Each row was made from one small tree. The marks that hang from a mark follow it in brackets, in the order of their numbers. Every link used is in the known rows. Write each row's tree.
Known rows:
J_150(J_126(J_674(J_873(J_223 J_466)))): 25.8  7.6  0.7  -30.8  11.9  -14.0  9.0  -12.0  -3.6  20.2  -22.5  -53.5  -6.0  12.9  12.7  -8.3  7.4  -33.1  17.2  -12.6  25.9  7.6  -10.3
J_150(J_126): 4.9  4.6  6.1  -25.8  2.8  -1.1  4.3  -2.4  11.9  10.0  -5.6  -13.2  16.9  2.1  2.1  -5.0  1.2  -18.8  2.7  -7.3  9.5  4.8  -3.0
J_441(J_499 J_873(J_150 J_466 J_674(J_126))): 28.1  -0.4  4.8  -16.3  21.9  3.1  23.5  -27.7  -2.8  5.2  -38.9  -45.8  -20.1  4.5  20.7  -1.6  -16.0  -4.5  -5.6  -7.4  31.9  17.1  -12.1
J_873(J_150 J_223(J_16 J_126(J_441(J_499))) J_466 J_674): 34.5  -6.3  7.6  -15.3  9.5  21.2  43.6  -16.0  -0.7  2.1  -36.8  -44.1  -11.3  22.0  10.3  -3.2  -7.2  0.2  -9.9  17.5  37.3  -2.4  -8.2
J_126(J_674(J_873(J_150 J_223(J_16(J_858))))): 18.1  0.5  -5.4  -16.1  25.5  1.3  20.0  -16.8  -5.3  5.9  -31.4  -41.4  -18.5  28.1  13.0  -3.3  14.5  -5.7  23.0  -12.0  14.9  -2.7  -15.5
J_873(J_223(J_16(J_858)) J_466 J_674(J_126)): 29.1  -1.9  -2.6  -4.5  38.0  -3.0  28.7  -6.8  -17.5  6.8  -46.2  -43.4  -14.4  31.1  14.9  -0.6  4.6  -2.5  12.2  -8.6  27.9  -6.0  -23.9
J_352(J_126): -0.8  16.3  3.9  -17.9  13.1  16.9  5.2  -2.0  4.0  0.0  -10.4  -27.3  10.0  -0.9  -3.6  -9.5  1.9  -11.7  -2.5  -6.9  15.6  -1.4  -18.7
J_150(J_126(J_441)): -1.0  1.9  6.5  -40.3  -10.6  -3.1  9.3  -4.0  18.8  5.3  3.7  -20.0  15.4  2.1  5.6  -5.2  -5.4  -22.5  4.1  6.8  14.8  -4.7  4.4
J_150(J_126(J_441(J_873(J_223 J_466)) J_674)): 19.7  5.6  8.0  -56.7  -3.8  -6.2  10.8  -2.4  14.9  1.1  -12.1  -64.1  -1.8  10.3  14.3  -5.5  -15.5  -27.9  -0.4  2.4  53.0  7.5  3.3
J_150(J_126(J_674)): 2.6  3.0  6.4  -42.0  0.5  -1.0  3.9  -11.0  14.2  12.9  -1.8  -24.8  11.0  11.9  -0.6  -11.1  0.5  -21.7  9.5  -6.3  20.2  4.9  -8.2
J_126(J_441(J_499 J_873(J_150 J_223(J_16) J_466)) J_674): 27.4  -1.3  7.4  -37.2  0.8  14.1  26.5  -6.7  10.8  -11.0  -38.1  -56.3  -20.4  15.5  14.6  -0.4  -15.5  -1.8  -2.2  7.3  44.2  9.5  -4.9
J_126(J_441(J_499) J_674(J_873(J_150 J_223(J_16) J_466))): 27.7  -1.3  0.9  -25.5  3.2  4.1  31.4  -18.4  -1.1  3.4  -38.4  -51.0  -25.0  16.5  17.0  -3.6  2.2  -10.0  16.9  5.7  21.6  0.4  -11.7
J_150(J_126(J_441(J_499 J_873(J_223(J_16) J_466 J_674)))): 25.6  -4.0  6.9  -34.8  8.7  0.2  31.5  5.2  2.1  -5.9  -39.5  -38.3  -1.9  10.2  20.0  7.6  -19.7  0.3  -12.0  6.3  41.1  13.0  3.6
J_352(J_126(J_441(J_499 J_873(J_466)) J_674)): -0.2  14.5  6.3  -50.7  -8.4  21.1  18.4  -2.6  16.1  -13.5  -17.5  -64.2  -8.3  2.1  9.7  -8.9  -24.2  -6.4  -7.1  7.0  39.2  10.8  -15.1
J_873(J_150 J_223 J_466): 37.3  6.7  12.7  -6.1  22.5  -2.0  12.2  -6.5  -3.8  8.8  -32.3  -48.3  -11.6  11.1  4.9  -8.0  3.8  -26.1  3.4  -1.1  28.5  -8.4  -9.3
J_307(J_16): -11.7  3.9  18.9  -20.6  2.2  6.2  1.3  1.5  8.7  1.8  -15.7  -17.3  14.7  6.1  0.1  7.9  -1.6  -7.9  10.8  -11.4  11.4  -3.0  -14.7
J_674(J_126(J_441) J_873(J_150 J_223(J_16))): 20.2  -3.4  -12.9  -16.6  10.1  -0.1  22.4  -32.8  -1.4  8.7  -22.0  -32.7  -14.3  4.4  20.1  1.2  16.1  -13.2  17.3  -10.5  14.5  0.0  -8.4
J_873(J_223(J_16 J_126(J_441(J_499))) J_674): 13.0  -4.1  1.6  -20.2  9.2  26.0  35.5  -7.0  1.2  -5.5  -21.6  -12.8  14.2  10.6  5.3  3.4  -10.5  15.6  -13.7  20.4  34.3  2.2  -5.3
J_223(J_16 J_126(J_674) J_873): -1.7  4.7  -7.0  -22.4  6.3  43.4  15.7  -22.8  18.3  11.7  -3.7  -7.3  21.2  24.1  -0.1  0.3  9.5  11.7  -5.4  -24.2  20.7  24.7  -13.9
J_873(J_150 J_223): 24.7  4.7  9.7  -9.3  24.6  1.1  7.6  -9.9  -1.0  4.0  -21.1  -29.7  -1.5  3.9  3.8  -6.1  4.3  -19.4  2.3  -0.2  26.7  -8.4  -4.7
J_873(J_223 J_466): 28.8  9.8  10.2  -7.3  20.7  0.6  9.4  5.5  -4.0  4.7  -28.0  -35.9  3.5  7.2  2.8  -3.5  -1.3  -17.8  1.2  -0.4  27.4  -4.1  -10.6

Which tree is each row?
-13.2  13.6  2.7  -54.4  -6.4  24.2  13.2  -6.0  18.7  -17.4  -4.7  -44.7  2.5  -5.3  7.7  -6.7  -23.3  0.8  -8.7  9.2  37.4  10.9  -11.1
J_352(J_126(J_441(J_499 J_873) J_674))
3.7  -2.0  -0.6  -33.6  -5.4  10.2  17.2  -23.0  18.4  -9.9  -12.0  -33.9  -6.5  -11.1  21.6  0.2  -17.6  -1.2  -4.5  4.4  24.8  12.9  -0.4
J_674(J_126(J_441(J_499 J_873(J_150))))
26.1  2.7  -9.9  0.0  14.1  22.2  22.6  -21.8  1.6  11.9  -22.9  -23.9  2.6  10.2  6.4  0.1  17.0  -2.0  -2.6  -14.0  12.4  14.3  -9.3
J_674(J_873(J_150 J_223(J_16 J_126)))
26.4  -9.5  10.4  -43.0  -5.6  -0.1  29.0  -7.4  8.8  1.7  -33.5  -56.3  -19.4  23.5  14.1  -8.4  -2.8  -20.0  11.0  9.6  32.2  -1.7  -6.7
J_873(J_150(J_126(J_441(J_499) J_674)) J_223(J_16) J_466)
-6.9  -3.2  8.7  -55.2  -16.7  1.8  15.4  -6.8  20.6  -1.1  0.6  -26.3  9.5  3.9  8.7  -8.0  -13.6  -13.3  7.9  15.5  21.7  0.6  -2.7
J_150(J_126(J_441(J_499) J_674))
8.9  11.3  2.4  -36.6  -6.0  -1.8  16.5  -20.8  7.5  15.0  -8.4  -44.3  -8.5  12.1  6.6  -6.7  -1.2  -22.6  19.5  1.1  16.4  -3.0  -10.4
J_126(J_441 J_674(J_873(J_466)))
20.2  -1.4  3.5  -4.4  27.3  6.4  19.8  1.7  -1.2  -3.7  -33.4  -30.2  -8.0  23.4  8.1  -1.1  8.0  -2.7  8.0  -3.1  15.8  -9.0  -10.6
J_873(J_150 J_223(J_16(J_858)))
14.7  3.5  12.6  -44.7  -9.1  9.6  20.2  -14.8  19.0  -5.4  -20.4  -56.6  -17.2  8.2  13.1  -6.5  -22.9  -10.2  -0.7  10.4  35.6  7.8  -2.6
J_126(J_441(J_499 J_873(J_150 J_466)) J_674)
19.7  10.4  2.6  -36.0  7.8  4.1  24.7  -20.0  -4.3  0.6  -29.1  -80.6  -30.1  7.0  18.2  -14.6  -1.8  -25.8  12.0  8.1  33.3  -7.0  -19.3
J_352(J_126(J_441(J_499) J_674(J_873(J_150 J_223 J_466))))
32.6  -1.3  -3.4  -8.2  20.6  -11.1  25.9  -2.8  -5.2  11.1  -43.5  -55.8  -20.9  27.3  21.4  -2.0  17.8  -20.8  17.1  -17.3  5.7  1.9  -9.1
J_674(J_873(J_150(J_126) J_223(J_16(J_858)) J_466))
16.1  -2.0  3.2  -41.0  12.7  -1.1  20.7  -5.0  4.3  -0.6  -20.9  -24.4  8.6  10.5  13.0  7.2  -11.1  -4.4  -9.2  -1.8  43.7  7.7  9.6
J_150(J_126(J_441(J_873(J_223(J_16) J_674))))
26.1  -7.8  5.5  -18.2  33.4  -10.1  25.6  -6.7  -9.0  7.3  -36.4  -36.6  -11.1  33.7  12.5  -2.7  6.7  -12.8  9.3  -5.4  23.9  -9.4  -5.5
J_873(J_150(J_126) J_223(J_16(J_858)) J_674)
-4.6  -7.7  0.0  -48.8  0.7  8.7  22.6  -20.1  20.6  6.8  -6.7  -39.6  -8.7  37.6  19.3  -2.6  8.2  -12.1  17.8  -15.1  16.7  -1.2  -2.0
J_223(J_16(J_858) J_873(J_150(J_126(J_441 J_674))))
21.2  0.3  5.3  -2.9  37.9  10.7  30.8  -18.4  -6.5  12.8  -41.4  -35.0  -18.1  43.1  15.5  2.4  8.1  -0.8  8.8  -22.9  14.0  -2.4  -13.3
J_223(J_16(J_858) J_873(J_150 J_466 J_674))
20.2  4.3  8.5  -18.4  13.4  1.8  10.8  -17.1  9.5  19.7  -18.9  -40.6  -3.9  17.8  15.7  -5.0  9.7  -28.3  3.1  -26.3  14.6  9.3  -2.6
J_223(J_873(J_150(J_126) J_466))
25.4  2.1  3.1  -8.0  34.5  2.5  18.5  -43.0  -8.0  24.6  -28.0  -41.5  -16.7  21.8  19.7  -4.1  8.1  -19.3  8.4  -26.6  26.9  4.0  -14.6
J_223(J_873(J_150 J_466 J_674(J_126)))
30.8  2.1  7.4  -38.8  3.3  9.7  20.8  -13.8  11.3  -0.8  -31.0  -61.1  -19.5  21.4  8.8  -2.3  -7.7  -12.9  1.3  -1.6  47.0  4.9  -3.8
J_126(J_441(J_873(J_150 J_223(J_16) J_466)) J_674)
26.4  -2.9  -4.0  -23.9  11.1  4.5  27.4  -8.6  6.8  -7.9  -36.1  -67.4  -25.2  20.8  25.6  1.5  -3.8  -7.1  5.2  -4.9  33.8  2.8  -7.9
J_674(J_126(J_441(J_873(J_150 J_223(J_16(J_858)) J_466))))
18.1  1.0  0.9  -32.8  4.4  -15.8  14.0  -20.1  4.0  11.3  -9.2  -42.7  -6.1  1.6  19.9  -4.1  7.4  -33.5  11.6  0.8  19.4  -6.6  7.3
J_674(J_873(J_150(J_126(J_441)) J_223))
-6.7  1.3  8.8  -43.0  -8.6  10.5  15.1  -8.3  15.7  -5.8  -3.6  -20.1  7.0  3.0  4.1  -6.2  -15.1  -2.7  7.2  20.1  21.9  -3.9  -8.3
J_126(J_441(J_499) J_674)
-1.7  12.5  -3.9  -40.3  7.6  8.7  16.5  -12.6  -2.0  -7.6  -12.2  -49.3  -4.3  -4.4  14.1  -9.1  -4.1  -10.4  7.7  11.3  30.2  -3.1  -16.5
J_352(J_126(J_441(J_499) J_674(J_873(J_223))))
19.6  0.9  3.0  -11.7  31.5  14.3  22.1  2.2  -7.3  -10.7  -40.6  -7.2  9.0  1.7  9.9  11.4  -15.4  21.1  -15.8  -1.3  35.8  17.5  -3.3
J_441(J_499 J_873(J_223(J_16) J_674))
8.0  5.8  8.8  -33.8  -2.1  9.0  10.6  -14.7  19.6  -3.6  -4.8  -31.7  -0.2  -1.2  8.7  -0.7  -14.1  -11.9  -6.2  2.6  26.2  1.6  7.3
J_126(J_441(J_873(J_150)))
-3.4  8.6  -0.9  -41.0  -4.6  1.3  11.7  -24.0  10.0  10.8  2.6  -25.4  2.4  5.1  5.8  -5.4  -0.7  -16.0  18.1  2.8  14.3  -3.3  -5.7
J_126(J_441 J_674(J_873))
18.6  7.1  5.5  -36.0  -3.5  -3.7  19.1  -32.8  7.6  18.9  -13.2  -56.4  -23.0  17.0  9.4  -10.6  1.8  -30.7  22.1  0.0  17.2  -7.0  -8.4
J_126(J_441 J_674(J_873(J_150 J_466)))
